In the rows, 128 means zero.
Known rows, with every way that one mark hangs from another
[dereb [dete vazub]]: [126 145 127 118 142 117 136 117 153 132 119 165  97 110 136 128 113 143
 129 155 144  90 115 111 106 183 110 124 129 125 186 138 140 137 122 160
 153 146 101 131 125 119  98]
[masifot sopat tamuv]: [ 91 134 134 114 109 167 112 116  94 152  97 111 121 167 123 154 108 142
 135 138  92  79 117 156 166 148 134 117 106 143 162 128 132 158 134 139
 127 160 102  98 119 119 141]
[dete nalo tamuv [vazub miru]]: [157 136  92 143 155 131 121 133 174 117 116 117 178 153  50 157 170 135
 140 141 123 117 115 102 174 198  63 109 150 152 149 169 171 131  85 169
 150 139 115 104  88 122 102]
[miru [sopat dete] tamuv]: [132 119  83 112  97 141  84  99 164 155 129  98 132 111 121 145 111 162
  92 118 130  82 133 140 145 135  86 145 142 177 115  78 100 144 156 178
 127 102 126 110 129 125 159]
[ruso [tamuv [dete keles vazub] masifot]]: [ 95 101 126 131 169 149  89 136 109 119  79 145  98 112  88 146 128 117
 125 131 126 152 135 138 110 176 136 156 131 108 140 144 127 109  95 174
 116 113 116 133  96 120 106]
[nalo [miru keles sopat [tamuv [dete vazub]]]]: [164  71  70  96 149 151 105  52 156 164 118  74  72 117  65 225 124 150
 115 126 174 110  98 104 153 169  77 140 148 157 105  68  76 130  97 184
 116 102 111 152 124 169 104]
[nalo [miru keles]]: [144 107  92 117 139 131 133  81 147 152 135 100 114 151  98 185 128 122
 110 124 147 125 117  98 138 140 124 124 110 140  94 113  91 139 136 117
 115  93 123 119 156 149 101]
[tamuv [dete nalo [vazub miru]] masifot ruso]: [140  89 173 120 177 131 151 145 135  81  77 111 147 110  92 162 170 113
 119 124 138 130  88 149 126 169 116 135 134  98 103 170 112 125  48 175
 101 111  66 155  35 149 105]
[dete keles sopat tamuv]: [109 107  83 121 138 165  76 141 136 138 116 150 132 164  39 132 152 135
 136 168 132 106 155 107 165 157  87 132 142 170 154 151 170 153 118 148
 113  96 104 108 126 133 166]
[masifot tamuv]: [ 98 141 121 129 122 144 112 111 120 143 109 118 129 149 132 151  98 134
 144 124  98 115 120 146 149 142 126 120 100 140 136 115 148 121 127 139
 122 129 127 114 132 113 146]
[dete [keles miru] nalo sopat tamuv vazub]: [134 100  74 144 183 180  89 154 167 149 111 158 147 153  13 142 211 127
 140 187 115 107 115  79 182 209  24  74 183 187 185 161 195 158 101 187
 122 155  97 113  78 153 169]
[miru [sopat dete]]: [118 123 119 123 102 135 116 117 158 137 127 106 131 107 142 119 139 149
  93 115 136  56 136 136 133 129 116 142 138 146 139 119  98 156 154 156
 136  96 107 106 131 119 133]
[nalo [miru sopat]]: [153 120 131 103 122 127 120  98 156 136 137  86 117 143 104 154 140 139
 111 112 174  90  97 126 163 127 129 124 143 159 102 105  89 169 129 122
 130 100 121 116 143 143 101]
[vazub [dete nalo sopat [tamuv ruso]] miru]: [168 111 103 131 154 158 101 152 150 104  93 129 207 166  50 157 163 116
 117 167 126  72 117  98 172 166  74 139 148 205 138 173 137 123  80 156
 116  83  70  98  88 119 126]
[dereb dete]: [121 140 135 117 115 118 136 114 148 125 120 156 117 112 159 140  94 127
 109 158 140 110 127 123 119 150 130 130 112 145 155 114 129 127 123 149
 125 110 102 109 135 117 110]
[ruso [tamuv masifot]]: [112 119 123 140 130 132  88 137 119 124  94 118 133 127 115 145 105 121
 120 120 124 177 116 160 132 123 161 147 105 130 111 126 113 100 127 126
 127 111 143 111 105 103 116]
[ruso [tamuv [masifot keles]]]: [ 94 117  94 130 121 138  91 121 105 132  79 109 132 145  99 141  98 147
 130 144  72 176  96 165 131 133 164 135  90 129 131 129  87 119 152 115
 118 122 127 105 117 109 129]
[dete [keles [miru tamuv]] nalo sopat vazub]: [159 103  54 136 178 179  78 147 164 159 124 144 141 134  31 151 174 149
 136 180 112 117 100  81 167 194  28  87 174 190 165 128 170 150 110 184
 117 174 122 140  84 168 168]
[dete [keles miru] nalo sopat [tamuv masifot]]: [129  79 101 138 171 184  79 165 170 140  87 136 162 152  32 164 190 120
 106 172 133 153 111 116 202 166  71  90 147 191 127 156 169 157  99 169
  87 108  86  91  57 135 193]
[tamuv dete ruso]: [121  90 179 114 130 136 148 129  96 103 102 132 112 103 132 149 129  93
 124 128 117 125 125 142  93 124 124 149 161 104 107 109 112 115  88 169
  84 108  86 155  92 157 144]
[keles [miru sopat tamuv vazub]]: [165 111 105 123 139 158 100  68 145 162 124  92 107 120 116 155 141 168
 106 135 121 124  90 145 148 151  69 108 180 185 122  73  96 144 123 181
 107 143 165 145 104 168 172]
[dete keles [tamuv masifot]]: [103 105 106 110 147 144  92 136 134 141  96 130 131 154  68 149 136 130
  97 144 138 157 157 132 156 148 122 134 108 145 109 149 145 148 117 154
 110  76 105  94  99 117 170]
[zibe [masifot sopat]]: [ 92 136 169  94 136 136 126 130 125 122  97 113 113 120 125 157 148 142
 101 114 129 108 111 170 165 119 134 131 117 138 139 144 101 191 138 136
 149 156 112 111 112  99 120]
[nalo miru]: [143 133 145 111 132 123 134 104 144 131 143 113 127 149 116 150 135 122
 124 106 147 116 100 117 140 139 133 123 127 145 100 124 111 149 126 111
 119 113 123 115 146 139 103]
[dete [nalo [miru keles]] tamuv]: [165  84  51 133 153 144 116  87 179 160 119  82 142 174  47 225 156 120
 123 146 142 147 110  61 198 177  91 103 130 170  90 118 138 135 108 156
 105  99 107  85 106 148 133]
[nalo dete [miru keles]]: [160  99 114 111 135 151 132  65 161 143 133 101  87 170 110 205 104 119
 118 114 152  92 113  71 129 157 131 120 109 137 100 100  92 137 137 127
 103  67 123  93 155 160  80]
[nalo [dete [keles miru] sopat [tamuv masifot]]]: [114  90 146 116 154 195  79 135 162 135  90 157 114 162  62 163 143 124
  99 161 143 108 123 122 153 159  79  98 133 183 139 137 147 152 117 161
  79  68  93  73  98 137 162]
[sopat dete]: [102 135 129 132 118 133 131 129 146 133 130 135 144 117 152 117 131 133
 103 115 113  85 142 133 110 144 121 142 125 131 137 137 128 143 155 151
 122 106 112 105 131 117 132]
[tamuv [dete keles nalo sopat] masifot]: [115  54 118 132 182 174  97 170 147 111  92 125 132 128  83 147 164 119
 131 145 153 131 112 123 171 145 128 136 122 143 106 155 131 147  70 166
  79  90  69 139  47 139 159]
[tamuv [dete nalo] [masifot sopat]]: [122  68 163 126 158 165 128 154 125 111  79  91 124 121 121 171 153 113
 108 134 140 128  90 151 177 146 158 117 115 128 106 144 106 143  78 162
  90 141  58 120  33 128 136]
[dete sopat tamuv vazub]: [123 115  90 133 163 154  85 137 147 132 117 143 116 151  41 124 162 150
 168 149 139 104 116 114 152 173  61 118 152 151 181 170 171 152 107 152
 147 149 101 136  99 129 140]
[keles [miru nalo sopat]]: [169 108 119 121 105 147 118 104 168 152 128  91 128 120 152 162 146 140
 104 136 144 127 101 148 163 128  98  88 174 175 124  82  99 162 123 140
 121 134 154 107 109 143 153]
[sopat [dete [keles miru]]]: [105 145 136 124 122 151 133 137 142 145 128 171 153 109 144 120 155 112
  64 143  88  80 159 120 107 161  87 112 152 154 152 129 139 156 159 164
 101  98 121  89 149 141 159]
[ruso [tamuv dete masifot]]: [108  95 149 141 134 140 100 133 110 107  82 118 118 105 134 162 102 105
 125 110 131 176 113 169 124 129 164 153 118 125 102 114 101  85  94 151
  97  99 123 120  93 104 113]
[vazub [dete tamuv]]: [142 139 111 134 154 134 105 125 142 140 113 149 150 149 106 146 122 118
 106 148 129 103 150 102 147 156 104 140 126 185 139 137 139 109 121 142
 131  92 115  84 128  95 136]

Rows
[156  54  85 136 165 168 120 113 165 127 118  96 128 142  79 202 160 105
 149 134 160 115  76  84 175 157 110 125 138 155 102 123 110 135  81 163
  78  94  78 137  94 159 112] => [tamuv [dete [nalo [miru keles]] sopat]]
[136  99  67 138 183 159  93 160 156 135 125 143 133 152  41 116 186 146
 163 173 133  92 117  70 163 187  86 115 147 141 176 177 166 172 107 164
 138 160 100 146  82 150 129] => [dete keles nalo sopat vazub]
[146  88 130 108 135 164  93 100 142 125 139 110 119 138  81 183 112 122
 142 114 149 116  83 136 157 142  89 139 148 179 101  96 112 130  88 147
  77 100 107 143 122 150 132] => [nalo [miru [tamuv [dete sopat]]]]
[127 123 118  95 106 142 125  90 175 148  93  77 123 117 144 178 151 165
  99 135  96 143  73 179 182 116 103  93 147 183 136  90  56 208 154 133
 120 140 150  95 117 119 163] => [zibe [masifot [keles [miru nalo sopat]]]]
[120 118 121 124 140 167 107 152 129 144 125 171 136 130  94 121 168 120
 106 167 121 103 126 124 138 144  83 102 160 167 163 140 139 153 128 135
 103 124 118 129 137 152 150] => [dete [keles miru] sopat]
[ 64 130 184  78 121 149 119 111  93 131  58 104 106 141 111 179 131 138
 117 118  81  92 105 187 162 125 129 134  98 133 131 127 113 189 130 159
 124 153  87 114  94 115 152] => [zibe [masifot sopat [tamuv ruso]]]
[166  89  66 129 154 135 137  96 171 150 131  80 136 156  83 201 153 123
 121 132 146 134  97  65 175 158 123 111 119 146  86 119 113 137 124 139
 108 106 111 113 112 152 110] => [dete [nalo [miru keles]]]
[132  61 117 120 188 176 114 166 122 105  98 147 114 124  46 133 196 116
 160 169 127  87 107  85 129 187  82 129 173 116 158 163 154 151  69 204
  93 139  54 170  47 184 149] => [tamuv [dete keles nalo sopat vazub] ruso]
[157 140 110 137 154 125 137 139 166 116 128 113 170 137  89 138 173 137
 138 132 132 106 102 107 156 182  89 110 140 129 148 173 142 134  95 147
 155 150 122 128  97 137  84] => [dete nalo [vazub miru]]
[158 120  89 138 171 147 113 155 144 139 122 142 164 149 103 143 147 119
  99 161 123  94 145  57 157 169 123 137 128 175 136 144 142 123 119 145
 124 102 113  92 112 111 129] => [vazub [dete keles nalo]]
[178  82  46 124 168 137 125  84 187 165 124  59 104 148  54 192 178 156
 128 138 178  96  82  59 185 179  90 108 139 148 117 126  95 160 115 162
 145 130 106 129 103 164  92] => [dete [nalo [miru keles sopat]] vazub]
[116 117 130 109 155 137  92  91 198 144 107  94 117 142  59 158 166 162
  93 103 171  74 104 139 166 180  91 129 130 164 118 149 111 191 128 168
 134  79  82  86  94 115 124] => [nalo [miru [sopat [dete [tamuv masifot] vazub]]]]
[151 107  82 121 111 145  85 123 199 137 105  59 189 121 106 169 135 166
  68 104 145 106 107 155 187 143 100 138 113 186  79 115  90 148 120 177
 117  69 106  89  79 114 136] => [vazub [miru [sopat [dete nalo]] [tamuv masifot]]]
[144  78  66 115 186 169  83  70 107 173  83  92  99 147 106 181 106 182
  82 155 126 111 104 122 145 163 141 160  82 167 117 133  60 147 126 157
 117 104 105 121  80 134 144] => [miru keles [tamuv [masifot sopat]] [vazub dete]]
[116 116 131 143 148 139 110 126 110 110 105 146 105 105 111 142 118 107
 160 120 114 135 119 131 109 172 114 147 159 115 166 123 131  92  96 173
 134 150 136 142 110 125  85] => [ruso [tamuv [dete vazub]]]
[119 120 143 105 114 126 128 113 137 122  96 154 120 129 103 159 106 121
 105 175 122 122 134 124 121 159  99 133 144 151 147 108 147 130 109 183
 112  96  71 105 112 134 156] => [dereb [dete [tamuv ruso]]]
[ 67 133 175 106 141 144 130 110 123 112  76 118 112 102 158 194 107 113
 136  81 105 133 108 185 157 119 120 142 100 144 115 107 129 131  97 170
 101 111 121 115 110  89 146] => [zibe [masifot [tamuv dete]]]
[172 102  63 135 171 192  71 156 156 163 127 151 175 142  69 165 149 125
  93 183 112  97 117  74 182 174  56 112 156 244 147 118 144 122 122 165
  96 119 123 103 107 137 165] => [vazub [dete [keles [miru tamuv]] nalo sopat]]
[149 139  84 119 142 153  77 125 146 128 131 132 152 141  58 136 130 163
 143 134 134  96 103 142 142 167  59 134 138 161 161 146 130 141 109 143
 148 141 134 153 126 135 103] => [dete sopat [vazub [miru tamuv]]]
[126 119 114  85 145 137  96 118 120 130  99 128 137 135  41 146 131 156
  88 141 122 134 135 146 112 162  91 152 122 125 109 146 115 150 102 160
 125  94 103 146  92 162 130] => [dete keles [vazub [miru [tamuv masifot ruso]]]]
[108 148 117  98 128 134 115 120 139 125 108 156 162 142  49 121 169 134
  87 145  95  50 174 108 104 208  59 149 159 130 166 175 154 169 119 189
 131  78  80  97 119 150 133] => [sopat [dete keles [tamuv ruso] [vazub miru]]]
[171  65  38 109 137 152  92  43 133 169 119  70  98 155 107 189 103 171
 143 147 102 167 103 108 115 158 106 153 135 128  86  82  92 146 110 187
  93 114 143 154  69 199 188] => [miru keles nalo [tamuv ruso] vazub]
[113 104 113 149 156 157  85 142 114 107 102 149 107 109  84 128 135 117
 176 134 123 115 101 135 120 169 101 151 159 132 186 142 134 107  93 163
 124 151 113 154 104 128  91] => [ruso [tamuv [dete sopat vazub]]]
[ 95  87 140  86 166 156 101 136  97 140  71 136  98 160  12 143 169 146
  99 178 121 105 146 124 138 186 110 129 133 117 149 181 143 193 107 175
 129 134  46 119  59 156 163] => [dete keles [tamuv [masifot sopat] ruso] vazub]
[168 102 104 129 138 159  99  63 178 138 126  98  96 189 123 170 116 157
 168 122 126 116 109 101 143 190 111 121 148 151 129 114 138 158 106 177
 101 100 147  84  78 146 150] => [miru [nalo [dete tamuv]] vazub]
[159 114 109 115 112 156 103 102 149 158 126  98 128 105 112 167 127 144
  89 142 133 135 110 143 156 130  66  98 170 200 115  60 104 123 132 160
 114 137 146 123 128 145 161] => [keles [miru sopat tamuv]]
[147  75  60 110 148 151 102  60 112 154 104  92  91 137  87 172 114 167
 128 150 100 153 117 107  99 152 104 154 131 120  96  93  98 123 123 184
  99 111 125 171  90 194 179] => [miru keles [tamuv ruso] vazub]
[100  71 128 105 135 182  89 116 131 121  66 121 100 181  41 160 122 148
 142 166  90 104  90 146 134 148 113 118 104 139 138 147 103 161 125 145
  81  80  52  98  79 155 178] => [nalo [dete sopat [tamuv [masifot keles] ruso]]]
[148  82  61 108 118 148 107  85 111 160 109 105 110 133  76 187 100 136
 110 154 109 163 136 107 112 127  97 144 123 134  92  87 101 107 130 170
 100 109 115 148 113 175 167] => [miru keles [tamuv ruso]]
[155 116  95 105 131 130  86  98 196 136  97  68 145 152  76 167 145 177
 119 123 176 131 107 165 190 165  98 124 132 159 127 150 106 177  86 150
 154  98 121  95  78 115 118] => [dete [tamuv masifot] [vazub [miru nalo sopat]]]
[112  74  62 135 152 170  84 143 162 133  77  99 159 173  31 159 159 162
 151 174 100 155  81 132 201 156 108 106 102 165 138 166 131 158 113 145
 100 124  70 102  58 123 187] => [dete nalo sopat [tamuv [masifot keles]]]
[ 77 129 143  90 120 140 131 116 108 130  83 109 114 139 108 153 144 160
 107 140  75 104  95 170 166 122 140 124 101 140 159 149  75 211 163 121
 139 165  98 102 124 109 138] => [zibe [masifot keles sopat]]
[119  99  65 126 109 139 112  98 158 159 112  94 122 111 128 146 137 149
  82 133 138  66 146 113 132 130 111 144 122 140 131 112  81 152 158 167
 133  75 108 112 142 139 132] => [miru keles [sopat dete]]
[121 119 107 100 145 154  87 136 129 115 100 156 149 163   5 122 177 139
 131 171 123  74 146 119 141 188  51 135 163 144 174 189 157 174  94 164
 137 106  83 135 112 164 130] => [dete keles sopat [tamuv ruso] [vazub miru]]
[ 99  66 117 118 142 190 106 150 111 123  82 126 134 152  72 172 146 109
 165 155  89  88 110 114 161 167  96 134 134 140 133 126 163 135  70 204
  63 111  55 139  63 160 182] => [masifot [tamuv [dete keles nalo sopat] ruso]]
[145 114  82 140 148 141 115 135 191 140 120 101 132 110 106 125 184 162
 122 128 143  48 111  93 154 181  86 121 152 145 156 147 128 165 133 188
 155 142  98 121  84 127 122] => [miru [sopat [dete nalo vazub]]]
[164  90  98 103 101 164  93  92 175 146 138  83  95 168 126 165 116 154
 123 132 165  77 139  92 160 155 127 121 147 155 128  89 101 182 130 152
 117  77 139  81 120 151 126] => [miru [nalo [dete keles]] sopat]
[119  72 124 110 131 165 101 140 138 146  89  83 146 137  80 167 137 148
  74 140  99 106 101 144 153 152 116 136 115 151  93 129 105 164 134 190
  95 130  50 103  30 152 182] => [miru [tamuv [masifot [sopat [dete nalo]]] ruso]]
